Each row was made from one small tree. Brackets hold a mark, then the marks that hang from it, in alphabetical order. Every link used is in the known rows. Write each row's tree.
Known rows
(Q B): [-0.17 -1.27  0.37  0.59 -0.88  0.28 -1.09  1.39  0.50 -0.72  0.93  1.37
 -1.60 -0.17 -0.06  1.63 -0.70 -1.41  0.47  0.26  0.79 -0.63]
(S (G H (J Z))): [ 0.93  2.91 -1.02  0.25  4.54  2.83 -0.54  2.63 -0.67  1.99  3.24 -1.60
  0.96 -0.46 -0.49 -0.36  4.44 -3.12 -1.85 -3.47  1.04  1.27]
(Q (B S) Z): [ 1.35  0.45  2.46  2.40  0.79  0.82 -1.37  3.22  1.17 -0.69 -1.64  2.87
 -2.42 -0.47  0.15  0.80 -0.94 -2.42 -0.96 -1.05  1.65 -2.21]
(Q B Y Z): [-0.03 -1.85  2.49 -1.09  0.35 -1.35 -0.75  1.01 -0.16 -1.72 -2.42  1.42
 -0.98 -1.85  2.16  0.24 -2.39 -0.60 -0.37  1.76  1.31 -1.08]
(Y Q): [ 0.55 -2.43  0.43  1.32 -2.16  1.00  0.53 -0.65  0.63 -1.55 -2.66  0.61
  1.96 -0.81 -0.18  0.38  1.90 -0.36  0.27 -0.54  0.95 -0.18]
(G H): [-0.69  0.01 -0.55 -0.53 -0.35  1.05 -0.13 -0.37 -0.83  0.16 -0.04 -0.10
 -1.42  0.58  0.63 -2.81  1.40 -1.19 -1.21 -2.81 -0.02  0.79]
(H (Z Q)): [-0.13 -3.93  1.18 -0.40 -0.21 -1.37  0.23 -1.89 -0.52 -0.86  2.52 -1.91
  0.43 -0.27 -0.49 -1.25  0.15  0.60  1.57  2.25 -0.51  0.41]
(Z J (Q (B S) Y)): [ 2.90  1.20 -0.54  1.43 -1.36  0.16 -0.19 -1.59  0.46  0.27  0.25  1.87
  0.29 -1.25  0.63  1.77 -1.63  2.74  0.58 -0.17 -0.39 -0.07]
(Y H (Q B Z)): [ 2.03 -2.54  2.26 -0.74  0.07  1.10 -0.33  4.36  1.43 -2.96 -3.25  1.46
  0.85 -0.76  0.15  2.78 -2.48  1.36  0.72  1.69  1.29 -2.24]
(G (H (Z J Q)) S): [-1.24 -2.00 -2.09 -2.71 -1.65 -0.69  0.95 -1.72 -1.12  1.91 -0.64 -2.78
 -0.17  0.79 -0.37 -1.75  1.08  2.99 -0.77  1.74 -0.21  0.23]
(Q B (Y H)): [ 0.30 -0.75  0.72 -1.13  0.21 -1.36 -0.03 -0.67  0.06 -1.99 -0.30  2.30
  0.43 -0.81  1.67  2.66 -4.26  0.77  2.20  2.09 -0.50  0.07]
(J G): [-1.91 -0.03 -0.12  1.91 -2.69 -0.43 -0.07 -1.16  0.76 -1.02 -0.44  0.40
 -1.17  1.21 -0.60 -0.17 -1.69 -0.18  1.39 -0.98 -1.44  0.06]
(H Z): [-1.67 -3.22  1.56 -0.20 -0.67 -1.33  0.32 -1.90 -0.10 -1.05  0.03  0.11
  0.33  0.13 -0.18 -2.37  0.55 -1.49  0.73  2.52  0.24  1.18]
(J (G H) (Z Q)): [-0.24  2.25 -1.19 -0.95  2.04  0.16 -0.40  0.24 -0.73 -0.72  4.60 -1.58
 -1.92  1.58 -0.13 -0.93  0.51  2.41  0.80 -1.20 -2.28  0.47]
(Y (H (Z J)) Q): [ 0.58 -2.81  0.57 -1.39 -1.46  1.18  1.91 -1.43  1.39 -1.96 -4.06  1.17
  4.02 -0.26 -0.96 -0.91 -0.71  4.02  1.45  3.88 -0.50  2.40]
(Q Y Z): [-0.71 -2.23  2.24 -0.47  0.91 -1.93  0.50 -1.66 -0.27 -1.46 -4.58  0.76
  0.62 -2.09  2.74 -2.13 -1.37 -0.69  0.47  0.68  0.56  0.31]
(S (G H (J (Z Q)))): [ 1.98  2.39 -1.29 -0.22  4.87  2.61 -0.54  2.63 -1.53  2.02  5.89 -3.73
  1.12 -0.57 -0.69  0.58  3.79 -0.94 -0.82 -3.91  0.42  0.26]
(S (G H)): [ 0.69  1.42 -1.65  0.33  0.25  1.48 -0.53 -0.23 -0.66  2.28  0.45 -1.18
 -0.19  0.36 -1.24 -2.51  3.27 -2.26 -1.94 -3.59  0.32  0.01]
(G H J): [-0.84  0.42 -0.58 -0.18 -0.38  2.93  0.30  2.08 -1.09  0.37  1.35 -1.25
 -0.69  0.20  1.46 -0.65  0.81 -2.58 -1.24 -4.41  0.63  0.99]
(J G Z): [-1.72  1.08  0.18  1.38  1.91 -1.08 -0.32 -0.53  0.93 -1.42  0.99  1.10
 -0.89  0.66 -0.46 -0.07 -0.65  0.30  1.77  0.51 -1.73  1.17]
(J (G (H Z) S)): [-3.88 -0.44 -0.99 -1.54 -4.43 -2.58  0.84 -1.30 -0.60  0.39 -0.01 -1.19
 -2.28  3.05 -1.10 -1.54 -0.66 -0.83 -1.05  2.18 -0.70 -1.16]
(G H (J Z) S): [-2.38  1.03 -1.15 -1.28  2.89  0.43  0.21  2.30 -0.89  0.90  0.58 -1.41
 -0.62 -0.28  1.41  1.70  1.84 -2.80 -1.14 -1.74  1.56  0.24]
(B (S (G (J (Z Q))))): [ 3.01  2.67  0.07  3.78  4.97  1.68 -0.30  1.61  0.71  2.01  4.69 -1.30
  1.99 -1.14 -1.48  3.04  3.26 -2.21  0.69 -3.80  0.35 -0.43]
(Z J (Q Y)): [ 0.41 -1.53 -0.91 -0.42 -0.88 -0.70  1.14 -3.91 -0.25 -0.16 -1.93 -0.67
  2.19 -2.17  1.62 -0.67 -1.06  4.43  1.63 -0.05 -1.43  1.99]
(H (Z (Q (B S) Y))): [ 1.53 -1.23  1.94  0.48 -1.29 -2.12  0.27 -1.80 -0.69 -0.76  3.70  1.12
 -0.16 -0.25  0.31  1.03 -0.94 -0.18  0.34  3.66  0.36 -1.01]
(Q (Z J)): [-0.51 -1.66  0.75  0.15  0.80  0.99 -0.15  0.03  1.08 -0.29 -5.98  0.58
  0.33 -1.51  0.93 -2.71 -0.51  1.48 -0.20 -1.23  0.06  1.57]

Write each row's tree
[ 0.14 -1.44 -0.65 -3.23 -1.26 -0.69  1.54 -3.72 -1.95  0.12  0.41 -1.80
  1.15 -0.40  1.24 -4.41  0.29  3.91 -0.63  2.24 -1.22  2.58]
(G (H (Z J (Q Y))))
[-0.43 -3.76  1.40 -1.16 -0.66 -3.05  1.11 -4.09 -1.22 -1.10  1.58 -1.52
  1.67 -1.01  1.20 -1.41 -0.77  1.44  1.50  3.80 -0.40  1.07]
(H (Z (Q Y)))
[-0.34  2.30 -0.78 -1.64  1.47 -1.38  0.49 -2.06 -1.56 -0.94  3.52 -1.45
 -0.86  0.52  1.44 -1.26 -0.33  2.88  0.85  0.40 -2.77  1.16]
(J (G H) (Z (Q Y)))
[ 0.37  0.84 -1.87 -1.14 -0.36  1.70  0.13 -1.51 -0.40  2.42 -0.64 -1.14
  1.05  0.74 -2.21 -5.23  3.58  0.32 -2.65  0.43 -0.02  1.97]
(S (G (H (Z J))))
[ 1.27 -3.02  1.63 -1.67 -1.79  0.30  0.42  1.83  0.87 -2.65  0.53  1.44
  1.88  0.43 -1.00  2.26 -1.41  1.20  1.27  5.21  0.88 -0.58]
(Y (H Z) (Q B))
[ 1.23 -1.81  0.39 -0.50 -0.61 -1.50 -0.50 -0.91 -0.88 -1.10  2.63 -0.54
  0.01 -1.44  1.58  2.25 -1.84  1.21  1.42  1.02  0.04 -1.10]
(Z (Q B Y))
[-2.29 -0.07 -1.41 -0.65 -1.44  0.61  0.32  1.67 -1.15  1.35 -0.70 -1.75
 -0.94  0.19  1.29  1.48  0.88 -3.10 -1.61 -3.44  1.92 -0.93]
(G H J S)
[-1.44 -1.04  0.65 -1.32 -0.84  1.67  0.83  1.23 -1.39  0.06  2.70 -1.55
 -0.40  0.84  0.82 -2.19  1.04 -2.76 -1.54 -0.42  1.09  1.36]
(G (H Z) J)
[ 2.07  4.02 -1.14  2.71  0.00  1.82 -0.46 -0.71 -0.10  2.87  0.27  1.11
 -0.38  0.98 -1.71 -2.41  3.83 -3.55 -2.60 -4.89  0.25 -0.89]
(B (S (G H)))
[-3.14  1.22 -2.12 -0.24 -3.84 -1.23  0.08 -0.44 -0.51  0.83 -1.28 -0.77
 -2.61  2.33 -0.26  0.32 -0.90 -0.93 -0.66 -1.56 -0.63 -1.55]
(J (G H S))
[-3.04  2.11 -1.44 -0.77  0.50 -1.76  0.01  0.01 -0.35  0.36 -0.06 -0.35
 -2.32  2.04 -0.17  0.20  0.51 -0.13 -0.48  0.12 -0.75 -0.49]
(J (G H S) Z)
[-3.47  0.19 -0.85  0.89  0.87 -2.94 -0.26 -0.97  1.11 -0.31 -1.32  0.20
 -1.19  0.90 -0.51  2.12 -0.65 -0.38  1.60  1.69 -0.75 -0.64]
(J (G S) Z)
[ 0.56  1.11 -0.29  1.99  4.86  1.51 -0.57  1.77  0.47  1.38  2.05 -0.89
  2.13 -1.20 -0.68  1.58  3.40 -2.87  0.14 -2.22  0.88  0.83]
(S (G (J Z)))
[ 0.46 -2.73  0.24 -1.55  0.56 -0.09  0.95 -1.95  0.60 -1.12 -0.18 -0.96
  2.24 -0.14 -0.67 -0.73 -2.70  5.07  3.08  2.95 -1.95  2.35]
(Y (H (Z J Q)))
[ 1.32  1.50  1.49  1.17  0.00 -1.03 -0.04 -0.80  0.64 -1.40 -0.20  4.29
  0.09 -0.88  1.03  3.09 -3.86 -0.22  1.76  0.95 -0.45 -0.83]
(Q (B S) (Y H))
[-2.66 -0.60 -0.78  0.46 -2.49 -1.32  0.12 -0.02  1.96  0.09 -7.32 -0.41
 -0.97  0.48 -0.25  0.22 -2.87  1.97  0.34  0.12 -0.46 -1.10]
(Q (Z (J (G S))))
[ 0.89  2.05 -1.49  0.84  0.22  3.27 -0.36  2.25 -0.90  2.37  1.98 -2.23
  0.36  0.11 -0.57 -0.50  2.77 -3.56 -2.32 -5.30  1.03 -0.04]
(S (G H J))
[-1.43  1.20 -3.63 -0.67 -4.04 -0.12  0.33 -1.07 -0.46  1.49 -1.15 -2.64
 -1.49  2.13 -0.84  0.35 -1.37  3.70  0.04 -1.84 -1.78 -0.91]
(Z (J (G H S)) Q)
[ 0.84  0.06  2.50  0.14 -0.57 -2.08  0.65 -1.61  0.33 -1.59  0.86  3.74
  0.45  0.06  0.68  1.33 -3.60 -0.52  1.45  4.64 -0.16 -0.15]
(Q (B S) (Y (H Z)))
[ 2.97 -0.38  2.43  2.15 -1.15  1.70 -0.75  3.77  1.61 -1.40 -2.96  2.97
 -0.50 -0.54 -0.15  1.62  0.60 -1.72 -1.63 -0.51  2.57 -2.96]
(Y (Q (B S) Z))
[ 1.59  3.26 -1.16  1.36 -0.80  2.24  0.43 -1.76  0.24  3.02 -0.63  0.90
  0.77  1.17 -2.82 -4.65  3.99 -0.85 -3.36 -0.97 -0.05  1.17]
(B (S (G (H (Z J)))))
[ 2.89  3.17  0.35  2.24  0.57 -0.48 -0.57 -0.62  0.98  0.63  0.37  3.37
  1.46 -0.71 -0.93  3.16 -1.98 -1.25  0.72 -0.23 -0.15 -1.59]
(Q (B (S G)) (Y H))
[ 1.58  2.98  0.55  2.80  1.41 -0.11 -1.63  1.88  0.93 -0.84  5.56  1.61
 -2.30  1.36 -1.58  3.75 -1.15  1.07  1.46  0.15 -1.24 -1.63]
(J G (Z (Q (B S))))
[-0.25  0.49  0.09  0.26 -2.04  1.54 -1.14  2.96  1.85 -1.30 -3.03  1.27
 -2.23  0.66 -0.50  0.24 -3.69  2.63 -0.16  0.36 -0.74 -0.66]
(Q B (Z (J G)))
[ 0.84 -0.69  1.33 -1.96  1.05 -0.04  0.03  0.73  0.98 -1.91 -4.97  2.49
  0.79 -2.01  2.15  0.65 -5.10  3.73  1.12  2.26 -0.39  0.56]
(Q B (Y H) (Z J))
[-2.67 -2.22 -0.41 -2.28 -1.25 -2.17  0.68 -1.19 -1.39  0.95 -1.17 -0.96
 -1.32  1.27  0.08 -1.93  1.36 -2.18 -1.48  2.04  0.92 -0.41]
(G (H Z) S)
[ 1.51 -2.85  1.93 -0.12 -1.01  1.39 -0.86  4.01  1.18 -2.15 -2.94  0.90
 -0.06 -0.82  0.16  1.52  0.16 -0.25 -1.27  0.97  2.40 -2.49]
(Y (Q B Z))
[ 1.44  2.29  0.02  1.58 -0.23  0.55  0.24 -1.15 -0.45  2.75  1.51  0.47
  0.02  1.56 -2.45 -3.93  4.08 -3.77 -2.80 -0.86  0.53 -0.27]
(B (S (G (H Z))))
[ 1.61  1.30  1.53  1.13 -0.15  0.52 -0.40  0.45  1.19 -0.46 -4.87  3.88
 -0.52 -1.69  1.52 -0.19 -1.72  0.74 -1.25  0.24  0.73 -0.17]
(Q (B S) Y (Z J))
[-2.35 -0.79  0.09  0.47  3.10 -1.15 -0.02  1.51  0.30  0.48 -0.52 -0.63
  0.64 -1.38  1.11  3.81  0.89 -2.61  1.15 -0.23  1.66  0.25]
(G (J Z) S)
[ 0.34 -1.50 -1.16 -2.48 -0.67  0.96  0.71 -1.56 -1.38  0.64  1.25 -2.30
  0.07  0.53 -0.02 -4.11  1.13  3.33 -0.67  0.79 -1.07  1.97]
(G (H (Z J Q)))
[ 0.17  0.44 -0.38 -0.52 -0.19  2.12  0.35  1.62 -1.24  2.00  3.37 -2.50
  1.08  0.91 -1.16 -2.24  3.22 -3.70 -2.61 -1.35  1.17  0.57]
(S (G (H Z) J))
[-1.98  1.52 -1.87 -1.32  0.80 -2.03 -0.32  0.04 -0.67  0.67  2.51 -2.41
 -2.06  1.79 -0.29  1.14  0.36  1.53  0.55 -0.26 -1.44 -1.34]
(J (G H S) (Z Q))
[ 1.78  3.53  0.41  4.08  4.66  1.98 -0.36  1.64  1.10  2.13  2.33  0.84
  1.91 -0.66 -1.18  1.88  3.66 -4.06 -0.40 -3.66  1.23  0.23]
(B (S (G (J Z))))
[-1.78 -0.60 -2.72  0.72 -3.76 -1.32  0.23 -2.06  1.09  0.73 -2.32 -1.85
 -0.19  0.82 -0.98  2.18 -2.51  4.00  1.78 -0.28 -1.76 -1.05]
(Z (J (G S)) Q)
[ 1.62 -0.48  1.18 -2.14  4.75 -1.92 -0.56 -0.10 -0.32 -2.14  3.41  0.81
  0.89 -1.91  1.52  4.06 -3.16  3.14  3.55  3.37 -1.12  0.41]
(J (Z (Q B (Y H))))
